(in the rows, 128 means zero)
Known rows, with every step that occurs
marul/dabor/tutom: [145 131 131 134 126 134 133  91 162 143 128 105 154 131 111 130 141  78
  90 157 106]
dabor/tutom/rukap/marul/regel: [122 128 121 144 137 189 140  95  83 143 110 104 124 122 100 144 131 110
 113 108 154]
tutom/kive: [127 116 137 112 131  54 137 165 125 114 133 132 130 131 150 108 108 122
 144 111 121]
marul/regel/tutom/rukap: [107 120 140 104 152 123 165 110  69 108 136 109 103 128 163 105 132 150
 132 141 117]
regel/marul/dabor: [132 148 129 175 106 172 146 129 103 149 135 140 141 147  38 110 135 105
  71  87 143]
tutom/rukap/marul/regel: [119 131 121 152 133 193 140 113  69 146 116 109 120 126  94 134 132 120
 114  98 163]
rukap/marul: [128 136 120 164 100 158  86 150 158 135 135 111 125 123 112 134 126 118
 133 110 131]
marul/regel/tutom/dabor: [122 108 133 112 118 113 137 113 128 147 127 141 145 126 123 139 148 109
 102 248 128]
regel/marul/kive: [155 157 131 143 117 124 158 183 145 119 119 177 156 137  98 119 105 100
  90  76 113]
tutom/rukap/marul: [119 136 121 141 125 137 101 143 127 116 123 110 104 122 127 121 122 153
 148  90 142]
rukap/marul/dabor/tutom/kive: [134 126 139 117 150  74 115 111 165 118 134 136 139 125 140 152 110 111
 126 113 132]
regel/marul: [119 124 119 154  88 149 161 146 110 125 108 124 129 139  65  95 116  96
 112  80 103]
marul/kive/tutom/rukap: [149 142 112  91 147  96 158 168 134 101  92 123 131 124 162 103 131 163
 160 106 122]
kive/marul/regel/tutom: [116 120 140 137 130 186 128  98 111 126 161 148 126 124 152 154 133 114
 122 158 105]
regel/tutom/rukap/marul/dabor: [127 154 137 162 136 163  99 115 124 137 158 133 121 134  99 139 139 147
  98 112 162]
rukap/marul/regel/tutom/dabor: [121 113 131 121 117 124 119 108 140 146 129 144 141 122 120 154 145 114
 107 238 137]
regel/tutom/dabor: [124 109 133 107 110  82 123 130 156 135 133 139 141 126 140 129 145 117
 116 252 113]
dabor/tutom/rukap: [123 117 128  90 146  85 160 111 113 105 105  91 112 125 158  92 127 134
 142 127 102]
rukap/tutom: [137 112 111 130  82 160 131 149 150 167 130  74 136 136 150 106 133 118
 167 117  90]

Rows
[162 134 102 108 113  97 113 167 206 139  84 159 170 118 121 151 143 127
 137 204 143] -> rukap/marul/kive/tutom/dabor
[128 122 124 138 139 175 141 118  70 139 118 168 128 128 110 147 119 120
 128  82 148] -> tutom/kive/marul/regel
[136 121 141 109 150  62 133 115 154 119 132 133 142 129 143 135 112 106
 122 123 123] -> marul/dabor/tutom/kive
[109 120 141  98 145  93 151 127  97  97 142 107 100 129 179  94 130 158
 145 145 102] -> regel/tutom/rukap
[139 157 120 161 132 168 101 126 135 141 132 126 130 133  87 137 144 149
 111  98 170] -> kive/tutom/rukap/marul/dabor
[122 121 135 117 143 112  96 135 143  98 146 198 112 123 176 156 103 156
 171  93 109] -> regel/tutom/kive/marul
[111 134 131 136 131 136  94 127 140 107 143 115 100 119 151 136 122 157
 149 114 130] -> regel/tutom/rukap/marul
[137 104 110 108  88 105 127 145 158 170 106 114 146 131 125 117 143 124
 146 201 120] -> rukap/tutom/dabor
[122 131 122 130 133 131 101 116 151 113 116 103 108 118 137 135 120 139
 148 101 130] -> dabor/tutom/rukap/marul
[128 131 129 102 159 113 143  96 108 111 112 127 110 128 140 113 129 150
 132 105 123] -> kive/marul/dabor/tutom/rukap
[140 147 133 152 140 145 104 131 118 137 147 187 131 139  99 142 127 146
 111  81 156] -> tutom/kive/marul/dabor
[130 108 127 107 119  79 132 157 145 134 134 113 130 132 169 118 107 134
 176  94 112] -> rukap/tutom/kive
[114 117 148 119 148  97 124 120 128 111 157 142 125 123 165 154 109 123
 138 131 129] -> rukap/marul/regel/tutom/kive
[113 124 141 149 124 185 120  98 126 131 163 117 129 122 143 158 135 104
 111 169 116] -> rukap/marul/regel/tutom
[132 156 130 166 133 161 103 125 115 144 144 130 123 136  83 129 140 145
  97  96 170] -> tutom/rukap/marul/dabor
[133 126 107  94 135 105 157 152 118 106  89  92 118 124 155  90 139 162
 172 116 118] -> kive/tutom/rukap
